(in the rows, 128 means zero)
Known rows, with every step that occurs
moku-fedo-mebal-pusep-gasul: [123  94 162 103 136 190 139 138 173 110 111 101 161 125 183 117 190 128
 146 122  86 127 149 112 140 155 118 167]
pusep-gasul: [ 64 120 107 133 125 116 118 138 135 197 138 134 115  90  81 106 131  88
  83 161 135 154  61 140  67 130 136 105]
pusep-gasul-fedo: [ 73 137 107 122 114 140 109 175 116 160 118 140 118 114 117  89 158  99
  89 148 128 143  46  93  91 110 125 119]
debatet-moku-fedo-defas: [ 89 145 116 130  95 141 130  97 123  89 164  75 136  94 140 161 159 122
 130  58 114 107 231 112 169 105 129 104]
gasul-pusep-mebal: [199 178 161 148 157 118  87  98 105 120 115 157  97 176 105  80  69 102
 129 199 130 117 146 171 133 156 106 142]
mebal-pusep: [135 159 121 110 132  69 143  64 150 161 116 155 139 133 108 125 100 130
 112 141 121 157 172 131 147 115 109 107]
mebal-pusep-gasul-fedo: [ 97 184 116 115 126 116 129 130 146 165 123 166 126 122 128  85 157  94
 110 144 117 161 119  93 129 102 106 123]
defas-fedo: [167  94 105 148 138  90 155 140  78 175  93 114 165 122  93 162 101 158
 125 136 170 120  93  92  97  95 137 142]
pusep-mebal-fedo: [170 145 182 148 139 141 132  67 137  86 154 187  95 136 170 144 117 160
 150 158 121 126 108 152 160 154 160 110]
nepos-fedo: [152 118 123 139  99 120 146 135 122 104 138 113 142 130 152 143 135 168
 122 140 118 113 104 120 138 114 150 106]
pezo-fedo-defas: [104 111 148 113 107  84 172  95  94 130 129 190 102 149  98 148  92 144
  74  88 112  93 122 145 137 113 149 103]
moku-fedo-gasul-pusep: [106 131 114 144 119 157 114 160  98 110 110  91 139 139 135 122 136  91
 136 140 108 141 122 109 107 143  99 148]
mebal-fedo: [160 136 116 125  98 111 168  97 120  88 129 177 128 138 136 160 142 155
 125 125 117 128 116 119 124 129 153  98]
pusep-gasul-fedo-pezo-leral: [ 59 110  95 102 104 109  62 218 122 147 114 193 107 101 114 116 142 117
  93 116 168 146  78 100 113  73 148 118]
moku-fedo: [124  99 125 139  98 149 128 115 100  83 103  96 150 126 174 156 134 161
 120 119 115 139 120  93 142 127 129 126]
gasul-fedo: [132 124 116 105 102 110 115 139  99 111  89 133 136 152 138 116 121 157
 100 121 125 124  90  85 139  99 117 117]
fedo-nepos: [131 113 122 100 144 155 129  92 150 161 133  70 133 117 125 128  56 137
  86  83 122 159  97 170 128 171 112 128]
pusep-mebal: [140 118 177 143 154 117  98  64 139 140 142 143 100 124 135 128  73 149
 125 170 133 133 103 171 152 151 142 112]
debatet-moku: [105 154  81 133 119  76 121  90 141 131 170 104 127 105  83 160 142 132
 112 120 170 125 195 160 121  99 144  89]
defas-fedo-mebal-pusep: [195  82 147 104 173 113 172 140 142 180  87 114 186 140 107 140 134 153
 156 129 141 102 147 111 117 119 124 178]
defas-fedo-pezo: [141  49 106 142 135  77 119 158  84 157 100 133 150 112  68 186  89 168
 139  89 189 115 132 114 131  97 146 134]
mebal-pusep-gasul-fedo-nepos: [103 187 121 104 138 155 132 129 161 166 131 139 126 121 144  80 140  91
 108 119 115 172 114 106 135 126  96 137]
defas-fedo-nepos-leral: [198  98  97 161 158 138 175 155 133 166 117  55 173 103 137 129  75 145
 145 103 176 125  81 120 103 116 144 170]
mebal-fedo-pezo: [133  92 118 120  94 102 133 116 126  69 134 196 113 128 115 181 132 168
 140  75 136 124 156 141 158 133 158  91]
nepos-fedo-mebal-pusep: [179 105 164  97 132 145 161 134 188 110 131 113 163 143 166 119 167 163
 152 131  92  93 158 141 162 142 137 142]
fedo-moku: [ 93  94 105 127 111  94 144 115 123 167 130  92  61 143 102 111  67 162
 148 115 116 126 127 175  98 158 118  72]

Rows
[143  52 160 102 125 180 133 133 145  86  96  77 167 137 178 142 160 165
 138 110  94 108 136 118 142 159 128 159] => moku-fedo-mebal
[160 131 130 167 179 115 127 170  85 192 116 118 137 134  74 123  95  91
 157 176 160 119  92 121  81 123 113 173] => defas-fedo-gasul-pusep-mebal
[ 87  99 135  90 134 165 113 191 154 164 111 126 132 123 119  76 178 103
 103 139 110 119  59 116  90 138 124 146] => pusep-gasul-fedo-mebal
[ 84 179 113 119 123 123 139 142 148 169 131 151  90 133 132  70 147 103
 140 134 110 155 128 110 118 118 100 110] => mebal-pusep-gasul-fedo-moku
[111 153 145 141 168 114  92 134 131 180 141 133  99 137  69  89  82  58
 132 187 122 138 110 181  92 164 100 138] => fedo-gasul-pusep-mebal
[102  95 156 115  90 159 135 101 100 103 106  89 144 109 163 136 108 130
 114  59  64 115 155  81 173 132 112 118] => moku-fedo-defas
[ 63 144  86 147 112 133 121 130 137 106 180  66 137  89 128 173 185 113
 142 105 154 136 184 130 120 109 136 112] => debatet-moku-fedo-gasul
[116 139 149 158 136 175 100 146 107 102 125 100 122 138 156 117 127  94
 152 158 109 139 118 125 125 156 106 157] => moku-fedo-gasul-pusep-mebal
[ 70 108 110 134 127  72 163 136 113 151 149 182 103 143  82 166 124 132
  88 145 160 130  65 170  78 117 161 113] => pezo-fedo-gasul
[ 83 180 136 100 120 124 136 121 146 177 123 164 121 113 118  72 138  75
 106 109  84 146 141  86 145 107  95 118] => mebal-pusep-gasul-fedo-defas
[205 169 165 150 146 131  90 113 108  62 128 204  85 178 121 108  97 118
 161 161 133 107 173 170 163 163 124 135] => gasul-pusep-mebal-fedo-pezo
[177 149 188 136 152 190 137  66 154  87 167 149  96 133 191 138  95 159
 148 121 115 140 101 170 170 183 149 128] => pusep-mebal-fedo-nepos
[247 201 156 165 160 167 127 114 147  68 144 152 100 171 164  69  90 101
 167 169 127 112 142 177 142 171 128 163] => gasul-pusep-mebal-fedo-nepos-leral
[109  85 100 146 150  93 154 168  95 216 114  99 160  99  66 161 107 118
 134 136 163 134  70 102  66 102 130 144] => defas-fedo-gasul
[158 113 154  60 136 135 130 140 163 116  82 133 155 169 152  94 156 153
 133 113  93 105 145 106 162 126 103 157] => gasul-fedo-mebal-pusep
[109 149  91 148 103 129 124 107 123  71 165  79 140 108 149 175 181 147
 136 105 158 125 201 122 144 101 143 111] => debatet-moku-fedo
[ 67  90 116 136 110 151 125 142 117 126 125  79 145 104 148 153 140 120
 128 119 109 153  97 106 114 138 122 130] => moku-fedo-gasul
[134  86 107 117  87  83  86 189 128  87 131 181 127 113 149 176 119 191
 127 102 170 115 148 125 169  67 182 102] => nepos-fedo-pezo-leral
[223 197 164 153 148 138 115 101 105  76 126 191  96 187 134  94 105 110
 151 190 118 108 149 155 140 158 120 142] => gasul-pusep-mebal-fedo
[ 94 174  82 153 121 136 110 145 120  94 169  76 131 113 117 149 183  89
 147 122 151 127 204 133 114 117 119 129] => debatet-moku-fedo-gasul-pusep
[102 146 120 122 135 168 131 130 182  97 172  84 148 103 153 143 230 113
 153 109 136 119 222 135 138 126 134 142] => debatet-moku-fedo-mebal-pusep-gasul
